Every row comes from one small tree of marks. The marks that hang from a mark follow it in brackets, in the order of their numbers. Every link used is in the known rows. Which tree was each row made from?
Known rows:
Q380{Q511{Q523}}: [  6   5  -5  -4   2   0 -14  -3  -1  14  12  -1   5   4 -12   2 -10  11
  -3 -10  14   4  -4  -6   0  -4  -1  -6 -14 -14   3  -3   1   0   8   6
  -2   4 -11 -10 -14   4   1   7  -3  -4   0   1  -5  -5 -22]
Q380{Q162{Q482}}: [  4  -4  -1  -4   0  11   1   4  -8   4   2  -5   0 -14  10  -7   8   2
  -1 -10   5   7  -1   2  -1 -12  19   3   5   0  -8  -4   9   5  -9   7
   7   5   2   5   6   3   1  -4 -10  -5  10   4   1  10   1]
Q162{Q482 Q756}: [ -1  -3 -10   1   0  11   6   0 -11  13   8   1  -5  -3  -3  -7 -14  -5
 -19 -24   7   6   4   1   3 -11   6  -6   6   6   2   3   9  13  -2   3
   6   9  -4   8   1  20   2   3 -13 -11   1   0 -13   3  -8]
Q756{Q150}: [ -1  -2   7   0  -4   6  -4  -3 -11  -2  -3   5   3   1   2   4  -2  -6
  -8   5  -1   1   3   3   8  -4  -2   5   5  -4  -5  -6  -6   2  -1  -5
   6  -1   1   2   2   3   4  -6  -8  -1   5   1  -4  -9  -9]
Q482{Q162{Q756{Q150 Q722}}}: [ -7  -3  10  10   7  34  -8 -10 -29  11  12  -2  -3   6  -4   1 -11  -8
 -45  -2  -1   2  11   6   8  -8  -4   5   3   1 -24 -23  -7   5   0 -10
  -2   8  -5   2   4  14  18  -2 -11   3  -4   1 -14  -3  -5]
Q150{Q756{Q162{Q380 Q482} Q722}}: [  1 -10  -1 -21   8  35 -11   6  -3  12   4   1 -15   2  11  -4  -8   2
  -6 -15   0   6  -9  -6  -5  -5   8  -8   7   0  -9 -19  -1   8 -18  -4
   7   9 -12  -5 -19  19   5   9 -11 -11   3   9  -2  -7 -16]
Q756{Q150 Q162{Q380 Q482} Q722}: [  8  -8   6  -7   2  29  -6   4 -24   6   3   9  -6  -4   4   2  -4  -3
 -14 -15  -3   6  -9  -5  -2 -13   0   2  13  -4 -14 -25  -3   3 -10 -18
  10   9  -8  -2 -14  24  19  -6 -20 -13   7  13 -12  -9 -16]
Q150{Q756{Q162}}: [  0  -2  -5 -18   7  16 -13  -1  11   5  -7  -4  -1  14  15  -4  -3  -2
   4  -1  -5   7   6  -4   6   1   5   8   2  -2  -9 -10   2  11  -8   7
   0   5  -9  -4 -13  -2   4   4   1  -2   1 -10  -2  -3  -7]
Q756{Q150 Q162{Q482}}: [  8   1   1  -9   4  14  -6  -1 -17   2  -7   3   3   0  11  -4  -3  -6
  -7 -10   1   9   5   1   9 -13   3  12   9  -3 -10 -13   5   9  -6  -8
  10  14  -4   5 -13  16  15 -11 -18 -11  12   1 -13 -11 -15]
Q511{Q380{Q162} Q523}: [  3   7   2   0   3  15  -1   5  -6  22   5   1   0 -21   1  -4  11  12
   3 -11   5   6   8  -3  -3  -1  15   8   1 -12 -10  -6  -4   8   0   9
  -8   2  -6 -11 -14  -9  -4 -10  -3  -1  -9   0  10   3 -12]
Q511{Q380{Q162{Q482 Q756}} Q523}: [  3   3  -8   2   1  26   4   6 -17  33  15   0  -4 -25  -3 -14  -1   7
 -17 -35  13  11  13  -4   2 -10  20   1   7  -5  -9  -4   6  21  -4  11
  -4  12 -10  -4 -13   9  -5  -8 -16 -11  -6   0  -3   9 -22]
Q380{Q162{Q756{Q150 Q722}} Q511{Q523}}: [  3   1   7   3   3  34 -20  -5 -16  22  25   2   8   0 -13   5 -16   6
 -32 -18  17   9  -2  -1   5  -8   4   0  -9 -17 -19 -21  -5   4   4   2
  -2   7 -11  -9  -3   9  19   3 -11  -7   9   5 -20  12 -25]
Q162{Q380{Q511}}: [ -1  -6 -14  -2  -7   7 -12   2  -7  -1   6  -2  -2   3 -17   6  -4   8
   6  -9  -4   2 -12  -8 -11 -10  -1 -10  -7  -7  -1 -15   4  -7   2   3
   8  -1  -6  -9   0   4   2  13   0 -10  -9  10   3  -3  -9]
Q380{Q162 Q511{Q523}}: [  8   3  -5  -4   4  11 -17   1  -1  11  12  -6   7  -2  -6   3   0  13
   0 -11  10   9  -2  -4  -3  -6  11   2 -12 -17  -8  -9   5   0   5  13
  -3   6  -9 -10  -5  -5   5   5  -4  -6   5   0  -1   8 -12]
Q162{Q482 Q756{Q150}}: [ -2  -5  -3   0  -5  16   1  -5 -23   9   6   5   0  -3  -2  -6 -14 -12
 -26 -21   5   7   6   4  12 -15   5  -1  11   3  -6  -5   3  13  -3  -3
  13   8  -3   9   3  24   5  -4 -19 -12   6   2 -17  -6 -17]
Q722{Q756{Q150 Q162}}: [  1   7  -1  -6   8   7 -10  -4 -16  -8 -11   7   7   5  16   6   8  -8
  -1   5  -8   2   5   4  12  -4  -3  16  10  -8 -14  -9  -7   5  -8 -11
   7  10  -2  -3 -15   7  11 -16 -10   4  13  -3  -7   5  -7]
Q722{Q756{Q150 Q162{Q380{Q511} Q482}}}: [  3  -1 -17 -12   3  18 -20   0 -26  -5  -4   4   2  -1   4   4   0   1
   0 -13  -8   6  -8  -4   2 -21   2   0   7 -11 -14 -22   2   4 -14  -7
  22  13  -7  -5 -18  23  12  -4 -22 -11  13  11  -6  -4 -19]
Q756{Q150 Q162{Q482} Q722}: [  7  -1  15  -7   9  22  -8  -2 -15   4   2   4   3  -2  13   0  -7  -4
 -18  -8   8   6  -3   2   8  -8  -2   5   5  -4 -14 -19  -4   6 -12 -14
   7  11  -6   3 -15  22  22 -10 -15  -9  14   9 -21  -5 -13]
Q511{Q380 Q523}: [  4   9   3   0   0   7   0   3  -4  21   6   5  -3 -14  -5  -6   0  10
  -1 -10   5   0   8  -5  -2   3   2  -1  -3  -8   1   0  -8   9   3   2
  -8   0  -8 -11 -22  -3  -6  -8  -3   0 -14   1   4 -11 -22]
Q162{Q756}: [ -4   0  -9   5  -2   7   3  -2  -7  10   7   0   0   2  -7  -2 -11  -4
 -15 -14   1   3   6  -1  -1  -5  -1  -1   4   4  -1   0   4   6   5   1
  -2   5  -3   1   5   6   3   2  -1  -3  -6  -5  -9  10  -2]
Q722{Q756{Q150 Q162{Q380}}}: [  1   2 -10  -6   1  15 -10   2 -23  -6 -10  11  -3   1   7  11   7  -9
   2   0 -17   1  -2  -4   1  -7   0  11  18  -8 -15 -16  -8   1  -7 -15
  11   7  -5  -8 -11  10  10 -12 -13  -2   7   1   2   3 -11]
Q511{Q380{Q162{Q756}} Q523}: [  2   7  -7   5   0  22   2   6 -12  31  12   1  -1 -19  -9  -6   1   7
 -12 -25   6   9  14  -5  -4  -5  14   6   4  -5 -12  -7   1  15   3  11
 -11   7 -12 -10 -10  -4  -3  -8  -4  -5 -11  -5   0  13 -17]

Write each row's tree:
[  4  -3   5  -5   2  26  -8   4 -20   2   0   8  -2   3  -1  11  -4  -1
 -10  -3  -9   3  -6  -5  -6  -6  -3   6  10  -5 -15 -27  -9  -3  -6 -18
   3   6  -8  -8 -13  10  19  -6  -9  -8   0   9  -7   0 -12] -> Q756{Q150 Q162{Q380} Q722}
[ -2 -11   3   3  -6  32  -2   1 -29  14  16  11 -11 -10  -8  -1 -18  -6
 -35 -24   5   4  -7  -1  -2 -14   3 -11  15   4  -9 -16  -4   4  -5 -14
  11   5  -7   2   0  31  10   1 -21 -12   3  13 -14  -2 -18] -> Q162{Q380 Q482 Q756{Q150 Q722}}
[ -3  -4  12   7   0  32  -6  -1 -15  10  13   4   2  -6   0   2  -9  -6
 -30  -8   3   7   0   5   3  -7   7   8   8  -1 -21 -18  -7   3  -7  -4
   0   4  -1   1  13   4  17  -6  -6  -1   7   3 -15  20  -4] -> Q380{Q162{Q756{Q150 Q722}}}
[ 11   0  -7 -10   5  13 -13   0  -6  16  13  -6   5 -10  -2  -6  -3  10
  -5 -20  16  11  -4  -3   2 -14  18  -1 -11 -15  -4  -7   9   6  -2  12
   5  11  -9  -4 -10   8   5   5 -14 -10  13   4  -3   2 -20] -> Q380{Q162{Q482} Q511{Q523}}
[ -2  -5   7   1   3  35 -15  -4 -19  12  20  -5   5  -4  -5  -5 -15   2
 -33 -22  12  12  -6   5   3 -21   9  -3  -6  -5 -20 -25   3   9 -11   1
  14   9  -7   3   6  19  22   1 -14 -10  12  14 -24  14 -16] -> Q380{Q162{Q482 Q756{Q150 Q722}} Q511}
[ 16  -1 -14 -16  -2  20 -19   2 -26  15   5   6   0   2  -8   4 -11   4
  -5 -27   7  13  -2 -11   2 -21   5   1   2 -20  -6 -23   6   2   1  -5
  14  15 -17  -9 -26  26  13   2 -24 -24   7   7 -11 -19 -39] -> Q756{Q150 Q162{Q380{Q511{Q523}} Q482}}
[  7  -4 -25  -5  -5  18 -11   2 -19  26  22   5 -10  -5 -22  -2 -20   6
 -18 -39  11   8  -4 -11  -7 -18   8 -17  -3  -8   3  -7  11   8   8   7
   8  13 -16  -5 -11  29   0  14 -17 -24  -5   4  -8  -6 -32] -> Q162{Q380{Q511{Q523}} Q482 Q756}
[  8  -5 -16 -10   0  14   0   8 -14   6  -4   1 -10  -5   3  -1  -2   2
   4 -20  -4   7  -2 -10 -10 -14   7   2  13  -2  -3 -12  12   2  -7  -6
  10  13  -6  -1 -13  17   8   0 -12 -16   0   4  -1  -1  -9] -> Q756{Q162{Q380 Q482}}
[  6  -3  -7 -20   9  32 -28   1   5  21  16   1  -6  12  -4   5 -16  12
  -6 -16   7   5  -9 -13  -7   1   2  -8 -11 -17  -9 -25  -5   3  -2   2
  -2   8 -23 -21 -29  11  10  18  -3 -11  -2   4  -2  -8 -30] -> Q150{Q756{Q162{Q380{Q511{Q523}}} Q722}}
[  2  -3 -26   0  -1  28 -14  -4 -31  26  18  -7  -9   5 -25   4 -16   5
 -25 -25   0   4   8 -10  -9 -16   6  -6  -4 -10 -11 -20  10   1  14   6
   0  13 -18 -10  -8  15   4  17  -9 -12 -18  -2   0  -6 -22] -> Q482{Q162{Q380{Q511{Q523}} Q756}}
[ -2 -11 -16  -1 -12  23 -12  -2 -31   8  13   3  -2  -1 -18   0 -19  -3
 -22 -29   1   8  -5  -5   1 -25   3 -10   3  -4  -6 -18   7   7  -2  -1
  21   7 -11   2   1  27   8   6 -18 -21  -4  11 -14  -5 -25] -> Q162{Q380{Q511} Q482 Q756{Q150}}
[ 16   1 -21 -15   2  15 -16   4 -14  19   6   1  -4  -1 -10   2  -8  11
   1 -30   8  12  -6 -14  -8 -15   8  -4  -4 -17  -2 -15  12   2   2   1
   6  17 -17 -13 -28  22   8   8 -17 -24   1   5  -4 -10 -29] -> Q756{Q162{Q380{Q511{Q523}} Q482}}
[  6  -1 -15  -4  -7   8 -14   1  -8  15  12   3  -3   0 -20   8  -9  12
   2 -17   5   3  -8 -12  -9  -8   1 -11  -7 -14   2  -9   2  -5  10   4
   2   3 -12 -14 -12   5  -1  11  -6 -13  -6   6   5  -9 -24] -> Q162{Q380{Q511{Q523}}}
[ -2 -11  -2   1  -5  32 -13  -2 -26  11  20   5  -6  -2 -19   0 -21  -1
 -32 -29   8   7 -11  -3  -2 -20  -2 -16  -1  -3 -11 -25  -1   4  -7  -8
  18   6 -12  -1   0  32  14   7 -16 -17   0  20 -21  -1 -25] -> Q162{Q380{Q511} Q482 Q756{Q150 Q722}}
[  1   5   0   5  -4  29  -3   1 -23  28  10   5   3 -17  -5  -4  -2   2
 -19 -22   5   9  15  -2   6 -10  11  11  11 -10 -18 -13  -5  14   2   5
  -3   7 -10  -6  -9  -1   2 -15 -13  -6  -9  -3  -5   4 -24] -> Q511{Q380{Q162{Q756{Q150}}} Q523}
[  9  -4 -21 -12   2  14 -12   4 -11   3   1  -6  -3   2  -7  -1  -7   6
   7 -23  -1  10  -8 -12  -9 -21   4  -2  -5  -7  -5 -21  16   1  -6   1
  13  14 -11  -4 -15  18  13   9  -9 -21  -3  11  -6  -3 -14] -> Q756{Q162{Q380{Q511} Q482}}
[ -4   2  -6   6  -1  21   3   6  -9  15   5  -4   0 -17  -4  -8   3   4
  -7 -16  -5   7  11  -1  -5  -8  11   6   6   3 -16 -12   4  14  -5  10
  -2   5  -3  -3   2  -6   2  -9   3  -4 -14   0   0  22  -2] -> Q511{Q380{Q162{Q756}}}
[  6   0  -2  -2   9  31 -11  -1  -9  29  28  -1   1  -9 -10  -5 -15  12
 -31 -33  25  10  -7  -4  -3 -12  12 -11 -12 -10  -9 -12   7   8  -3   8
   1  13 -14  -6  -8  17  15   9 -12 -12  11   7 -19  16 -22] -> Q380{Q162{Q482 Q756{Q722}} Q511{Q523}}
[ -1  -9 -19   0 -10  17   7   4 -19  15   9   6 -13 -10 -12  -4 -11  -4
 -17 -30  -2   4   0  -6  -7 -15   9 -10  15   7   1  -1  10   6   0   0
  10   8  -6   2   3  24  -1   7 -14 -17  -6   5  -4   3 -11] -> Q162{Q380 Q482 Q756}
[  7   1   9  -6  14  16  -3   2  -1   9   5   0  -2  -1  11  -5  -4   4
 -11 -11   9   7  -5  -1  -2  -5   0   1   0  -2  -7 -10   1   7 -10 -10
   0  13  -6   0 -18  17  18  -3  -8  -8  10   7 -16   3  -4] -> Q756{Q162{Q482} Q722}
[ -2  -5  12   3   2  25  -1  -4 -18  12  15   7  -3  -5   1  -5 -16  -8
 -38 -19  13   4  -1   6  10 -10   1  -8   7   3  -9  -8  -6   9  -7 -11
   8   7  -3   8   0  27  12  -3 -16  -8   8  10 -24   0 -17] -> Q162{Q482 Q756{Q150 Q722}}
[ -6  -8   2   7  -8  29  -4   0 -25  11  15  11  -9   0 -14   7 -15  -7
 -28 -14  -5   2  -4  -3  -4  -6  -4  -7  13   2 -11 -17 -10  -1   0 -15
   4   0  -6  -3   4  18  10   2  -9  -7  -6  10 -11   5 -15] -> Q162{Q380 Q756{Q150 Q722}}
[ 11   1   1  -8   1  26 -24   1 -18  15  12   8   2   8 -12  13 -14   8
 -10 -14   6   7  -9 -11  -3  -9  -7   0  -5 -20 -13 -31  -7  -5   5 -11
   1   8 -19 -20 -26  15  23   1 -12 -14   1  10 -12  -7 -31] -> Q756{Q150 Q162{Q380{Q511{Q523}}} Q722}
[ 12   1 -21 -11   1  12 -18   4 -10  17   6   0   0   7 -14   8  -7  11
   8 -21  -1   7  -4 -17 -12 -10   0   0  -6 -18  -4 -18   7  -1   8   2
   0  13 -18 -18 -25   7   9   8  -6 -17  -5   0  -2  -3 -24] -> Q756{Q162{Q380{Q511{Q523}}}}
[  6  -3 -16  -5   2  20 -17  -3 -21  14  12  -8  -6   4 -17   6  -6   9
 -10 -10  -2   1   2  -9  -8 -13   5  -5  -8 -14  -9 -20   5  -5   9   5
   1   8 -16 -12 -12   9   0  15  -9  -7 -12   1   8 -14 -17] -> Q482{Q162{Q380{Q511{Q523}}}}
